Each row comes from the steps of one walk. Every step used is in the known rows, and no mark comes twice. Write the walk behind each row, first mark first.
In the rows, zero is written as 128.
Known rows
devit -> mano -> mizad -> tobo -> mome: [120 185 154 131 144 105 165 122 118 102 107  61  98  85 176 125 128 118
 172]
mano -> mome -> mizad -> tobo -> tuduz: [120 162 130 133 139 144 166 164 122  80 144 149  84 186 140 160 122 188
 125]
mome -> devit -> mano -> mizad -> tobo -> tuduz: [136 180 117 133 162 104 109 115 121  57 151  83  85  78 153 189 127 105
 166]
tuduz -> mano -> mome -> tobo -> devit: [132 119 142 108 126 154 147 137 183 114 166 192 115 183 120 192  80  67
 110]
mizad -> tobo: [124 160 137 128 125 140 126 146 132  88 133 109  97 119 122 140 108 130
 136]
tobo -> mano -> mome -> mizad: [ 89 122 168 137 136 129 195 152 188  70 109 144 112 177 112 154 115 164
 123]
mome -> mizad -> tobo: [129 147 120 148 109 147 121 146 121  88  91 123  93 158 124 146 116 161
 126]
mizad -> tobo -> devit -> mano: [120 156 112 120 124 129 208 114 159  62 143  90 112 119 143 129 119  95
 137]
mizad -> tobo -> mano: [114 148 146 137 100 108 174 140 153  60 118 108 103 103 109 139 105 155
 142]
mome -> tuduz -> mano -> mizad -> tobo: [160 202 141 130 158  91  50 129 158 133 169 132  99 114 141 135  90 120
 138]
mome -> tobo -> devit -> mano: [107 122 101 106 126 125 190 116 160  67 123 139  90 123 135 163  99  51
 133]
tobo -> tuduz -> mano -> mome -> devit: [143 125 146 146 148 160  80 171 147 115 202 159 127 146 127 205 109  89
 114]
mome -> devit -> mano: [114 124 118 133 146 134 108 138 161  62 139  90 107  86 125 176 123  56
 132]
mome -> tobo -> devit -> mano -> mizad: [110 148 126 103 158 110 170  84 171  78 121 132  93 127 151 172  94  59
 165]
tuduz -> mano -> mome -> mizad -> tobo: [145 147 125 143 130 145 119 152 150  99 142 146 113 202 122 170 103 163
  97]
devit -> mano -> mome -> mizad -> tobo: [108 162 109 119 159 116 199 141 159  41 127 102  86 171 141 154 127 153
 117]
tuduz -> mano -> mome -> devit: [136 122 161 132 149 162  65 162 183 113 186 138 130 146 111 212 104  72
 107]
mome -> devit -> mano -> mizad -> tobo: [130 176 128 121 163 106  90 106 157  57 131  59  90  81 138 190 122  90
 161]
mome -> tobo -> tuduz -> mano: [150 117  92 150 108 133  91 157  97 116 153 200  98 128 129 178  81  98
 123]
tuduz -> mano -> mizad -> tobo -> mome: [159 168 171 157 113 130  92 138 110 160 126 106 124 115 159 144 108 126
 153]
mizad -> tobo -> tuduz: [131 165 120 138 123 137 144 157  98  92 152 130  92 118 135 138 115 148
 143]

Which walk is each row?
[145 176 155 141 178 103  39 131 166 156 173 154 117 119 145 136  87  89
 139]	mome -> tuduz -> mano -> mizad
[158 172 138 145 100 125  89 179 114 153 152 129 100  92 147 108 111 107
 111]	mizad -> tobo -> mome -> tuduz -> mano
[125 134 162 136 158 145 126 157 173 122 183 151 135 170 127 164  94 105
 114]	tuduz -> mano -> mome
[115 120 143 144 117 150 124 160 132 102 116  79 112  70 148 158 144  49
 140]	tobo -> mome -> devit -> mano
[104 164 143 133 187 101 146 104 161  82 136  97 113 113 157 140 108  94
 172]	devit -> mano -> mizad
[ 86 151 142 110 192 121 198 142 184  65 169 111 113 137 142 145 118  93
 134]	devit -> mano -> mome
[122 210 143 119 166  79 144 133 137 108 134  79  80  64 181 102 129 103
 161]	devit -> mano -> mizad -> tobo -> mome -> tuduz
[101 131 162 128 157 156 146 153 168  99 124 151 105 196 128 157 115 139
 120]	mano -> mome -> mizad
[159 154 130 136 136 151  85 170 136  93 199 139 109 138 124 209 112 117
 111]	mizad -> tobo -> tuduz -> mano -> mome -> devit
[133 142 131 138  92 163 156 129 140  96 101 128 106 181 131 141 116 140
 125]	mome -> mizad -> tobo -> devit
[145 127 122 169 129 148 104 159 107 136 177 164 134 135 139 147  97 115
 126]	tobo -> tuduz -> mano
[151 142 139 139 111 161 160 138 170 114 151 148 130 222 127 165 103 141
  96]	tuduz -> mano -> mome -> mizad -> tobo -> devit
[ 89 146 155 101 175 137 237 126 203  79 175 114 129 162 149 141 117  77
 134]	tobo -> devit -> mano -> mome
[158 174 148 149 140 116  72 117 134 123 149 117 123 134 139 163  88 131
 149]	tuduz -> mano -> mizad -> tobo
[138 140 168 135  84 164  88 174 114 116 105  85  91  81 132 164 138  91
 135]	mizad -> tobo -> mome -> devit
[140 128 123 166 147 156 128 164 130 124 167 184 125 206 143 162 108 152
 109]	tobo -> tuduz -> mano -> mome -> mizad
[100 151 189 141 147  97 143 112 176  93 114 118 117 111 130 148 100 128
 171]	tobo -> mano -> mizad
[168 138  84 182  96 144 103 157  83 111 134 158 108 168 136 156 106 173
 114]	mome -> mizad -> tobo -> tuduz -> mano
[114 155 171 131 132 138 114 180 135 157 128 136  98  89 155  98 122  84
 133]	tobo -> mome -> tuduz
[132 178 174 116 134 137 144  99 161 113 131 107 115 142 144 146 103 116
 167]	mano -> mizad -> tobo -> devit
[165 193 151 125 145 105  83 112 173 147 178 135 120 136 146 131  89 100
 135]	mome -> tuduz -> mano -> mizad -> tobo -> devit
[139 151 102 158 110 145 138 156  91  87 112 144  86 155 139 141 122 178
 133]	mome -> mizad -> tobo -> tuduz
[116 117 162 162  97 169 134 168 106 148  78 131 113 149 150 124 130 127
 133]	tobo -> mome -> mizad
[131 122 143 153 144 155 113 155 162 119 148 163 128 208 126 169 102 133
 100]	tuduz -> mano -> mome -> mizad
[130 153 152 120 107 155 169 128 150 100 135 114 111 142 128 135 111 110
 134]	mizad -> tobo -> devit
[ 97 137 150  89 159 136 146 155 171  80 141 170  71 152 115 189  92  90
 131]	mano -> mome -> tobo
